Known rows, with every step that occurs
m/p/v/r/f: [-17 -1 19 9 -9 2 -12 -23 -60 43 -26 53 -4 -7 -13 2 -13 19 -19 43 10 7 -8 -52]
m/p/v/r: [-21 6 18 -7 -25 2 -13 -21 -45 14 -16 24 2 -7 -1 -19 -15 4 -24 39 -4 11 -16 -30]
p/v/r: [-27 11 11 -10 -1 8 -20 -22 -20 19 -29 0 -36 -6 12 -14 7 9 9 35 10 21 -46 -22]
w/q/b/r/v/p: [21 -1 15 -44 53 -30 -51 9 -44 -63 -58 16 -43 61 -13 -16 34 19 19 -35 -3 18 33 -4]
w/p/m: [31 -1 12 20 2 -2 12 -6 -39 -4 -17 -5 18 -18 12 -4 15 26 26 -1 12 21 42 -3]
q/w/r/b: [25 -3 -18 -29 11 64 -30 -11 -44 53 -12 -26 24 15 -12 25 56 19 -9 1 17 19 -22 -8]
q/b/r: [17 24 9 -27 63 -7 -26 -12 0 -32 -42 -2 -3 32 -24 -24 21 -13 6 -14 -19 -5 -10 -9]
v/p: [3 13 5 21 15 1 -6 0 16 -4 -12 3 1 28 19 -11 0 12 6 -50 10 8 24 9]
m/p/v/z: [-10 15 8 4 -19 4 10 6 -50 33 -10 27 11 -12 8 -17 -18 3 -26 -29 -4 12 -11 -34]
q/w: [11 8 -13 -16 -2 5 0 4 -15 1 -6 -3 17 13 10 3 65 1 -18 -6 -4 7 1 -8]
r/w/p/v/z: [-4 12 3 43 -22 12 -3 8 -78 56 -33 41 22 0 26 14 -17 34 -22 -22 35 50 24 -39]
m/p: [5 -6 6 1 -23 -2 6 0 -26 -3 10 24 38 -4 -13 -7 -25 -7 -31 5 -12 -11 24 -10]
r/b/q/w/p: [24 -8 4 -3 7 -14 -39 -2 -58 89 -45 -6 9 35 -10 24 79 32 2 -10 10 20 62 -3]
z/v/r/b/q: [12 -17 20 -22 -7 -14 -45 -36 13 102 -50 13 -66 17 -22 0 35 13 -16 31 17 -11 -51 3]
q/b/r/w/p: [28 14 9 13 36 -1 -33 -9 -55 -13 -52 34 44 42 -18 -1 -5 13 -22 -1 6 25 47 -26]
b/q/w/p: [14 6 5 -2 -7 -13 -29 3 -59 48 -33 -7 41 33 17 6 87 22 9 -6 1 23 58 -10]
q/b: [14 9 -21 -13 37 -13 -2 -1 -12 -3 -10 3 -7 25 -20 4 21 -1 -4 -7 -8 0 -12 -12]
z/v/r: [2 -3 5 -4 -32 15 -12 -31 3 7 -15 18 -31 4 8 -16 11 -3 -18 32 8 -5 -64 -12]
z/v/p/m: [34 -2 8 0 -5 4 25 -27 23 -10 -21 16 -41 1 18 -24 31 13 -4 -50 16 -6 -7 -3]
z/v: [1 -14 -7 -11 -37 9 9 -20 -3 -7 5 15 -30 3 -4 -1 8 -14 -24 2 -2 -16 -29 -16]
w/q/b/r/v: [19 -13 9 -64 38 -34 -46 8 -58 -60 -45 12 -44 34 -34 -9 34 7 16 15 -13 10 6 -13]
p/m: [31 1 9 -9 17 -7 19 -7 9 -2 -14 -5 -13 -28 1 -11 25 9 13 -1 9 3 -8 7]
m/p/v/r/b/q: [-10 -9 33 -26 2 -22 -44 -26 -37 111 -53 20 -33 6 -32 -3 9 21 -23 38 6 6 -3 -15]
p/v: [-28 2 1 -17 -9 1 4 -10 -28 3 -7 -3 -34 -8 0 2 6 -2 3 3 1 12 -4 -27]
w/q/b/r/f: [20 -9 12 -32 64 -34 -42 -13 -42 -35 -45 15 -35 33 -28 0 42 20 16 -5 -11 8 3 -35]

Rows
[8 -35 0 -15 -26 -27 -15 6 -33 -4 -5 24 -8 2 3 21 5 26 -38 20 16 27 17 -9]
r/w/q
[-15 -3 12 21 -3 12 -40 -26 -69 55 -41 1 -35 6 -8 14 -9 35 17 30 26 37 12 -26]
w/p/v/r/b
[21 14 7 -42 9 43 -46 12 -53 63 -45 -1 35 50 17 10 87 27 16 -18 25 24 15 5]
b/q/w/r/v/p
[24 -8 8 -36 -9 -6 -43 -33 -2 103 -55 12 -50 31 -10 3 100 14 -29 24 13 -4 -50 -3]
z/v/r/b/q/w
[9 -15 16 -20 28 -25 -30 -4 9 96 -34 -4 -38 14 -32 17 23 15 3 -2 7 -5 16 15]
r/b/q
[43 -13 15 25 -42 12 -1 -36 -40 29 -41 49 5 -13 17 -3 11 33 -31 46 41 25 -15 -19]
z/v/r/w/p/m
[23 -6 2 -32 24 -17 -30 -2 -5 98 -40 -5 -20 28 -20 18 88 16 -13 -7 5 3 16 7]
r/b/q/w
[-17 20 1 2 5 7 6 8 -24 37 -20 1 -27 -10 21 -12 6 8 5 -36 9 24 -35 -24]
p/v/z
[11 -12 5 5 -43 14 -12 -28 -2 36 -24 55 -12 5 5 1 -4 7 -60 48 27 4 -56 -16]
z/v/r/w
[22 -16 -8 -22 17 -34 -41 -7 -37 9 -35 31 -14 29 -5 13 29 35 -39 45 16 39 -34 -13]
v/r/w/q/b
[14 14 -17 -29 -5 64 -20 -5 -46 9 -2 -25 55 11 17 9 63 8 -2 5 7 19 -31 -14]
q/w/r
[41 15 44 -18 47 3 -14 -1 4 -28 -67 19 -23 8 2 -38 15 14 31 -34 17 6 30 16]
b/r/v/p/m
[54 25 23 -31 85 -11 -13 -1 -7 -31 -77 25 -32 33 -18 -33 38 14 27 -41 11 8 17 6]
q/b/r/v/p/m
[31 6 11 -43 51 -29 -46 25 -57 -27 -59 18 -35 32 -14 -20 34 17 17 -22 -3 22 -25 -9]
w/q/b/r/v/z
[5 -5 -3 -29 -14 58 -23 10 -61 13 -4 2 25 -1 -11 20 -7 8 17 38 19 13 -23 -5]
w/r/v
[2 -1 19 -42 -1 -15 -44 -23 -54 112 -58 19 -19 21 -20 -2 74 22 -37 31 3 13 0 -24]
m/p/v/r/b/q/w
[-17 -25 12 -26 -27 -18 -32 -16 -53 14 -32 26 -43 -3 15 8 15 35 -28 55 25 46 -27 -29]
p/v/r/w/q
[32 11 16 9 33 -3 14 -7 25 -5 -26 1 -12 1 23 -20 24 24 17 -52 18 13 20 14]
v/p/m
[19 8 1 6 3 7 -5 35 -27 39 -21 31 -9 -1 5 1 -7 12 6 -14 21 12 -24 6]
r/v/z
[-16 7 5 -18 -17 -13 -22 -8 -85 52 -42 -8 4 25 18 11 93 20 12 -3 2 30 53 -36]
b/q/w/p/v
[11 -17 -18 -37 24 -40 -18 3 -40 -34 -6 -8 -32 24 -12 9 42 13 1 -2 -12 15 -4 -16]
w/q/b
[-4 -6 3 -21 -1 -11 -35 -13 -84 94 -51 -7 -23 28 -10 28 86 32 6 -7 9 31 59 -30]
r/b/q/w/p/v
[54 2 26 -6 32 -16 -43 -20 -39 106 -78 -9 -4 9 2 -1 106 54 20 21 28 35 18 9]
v/r/b/q/w/p/m
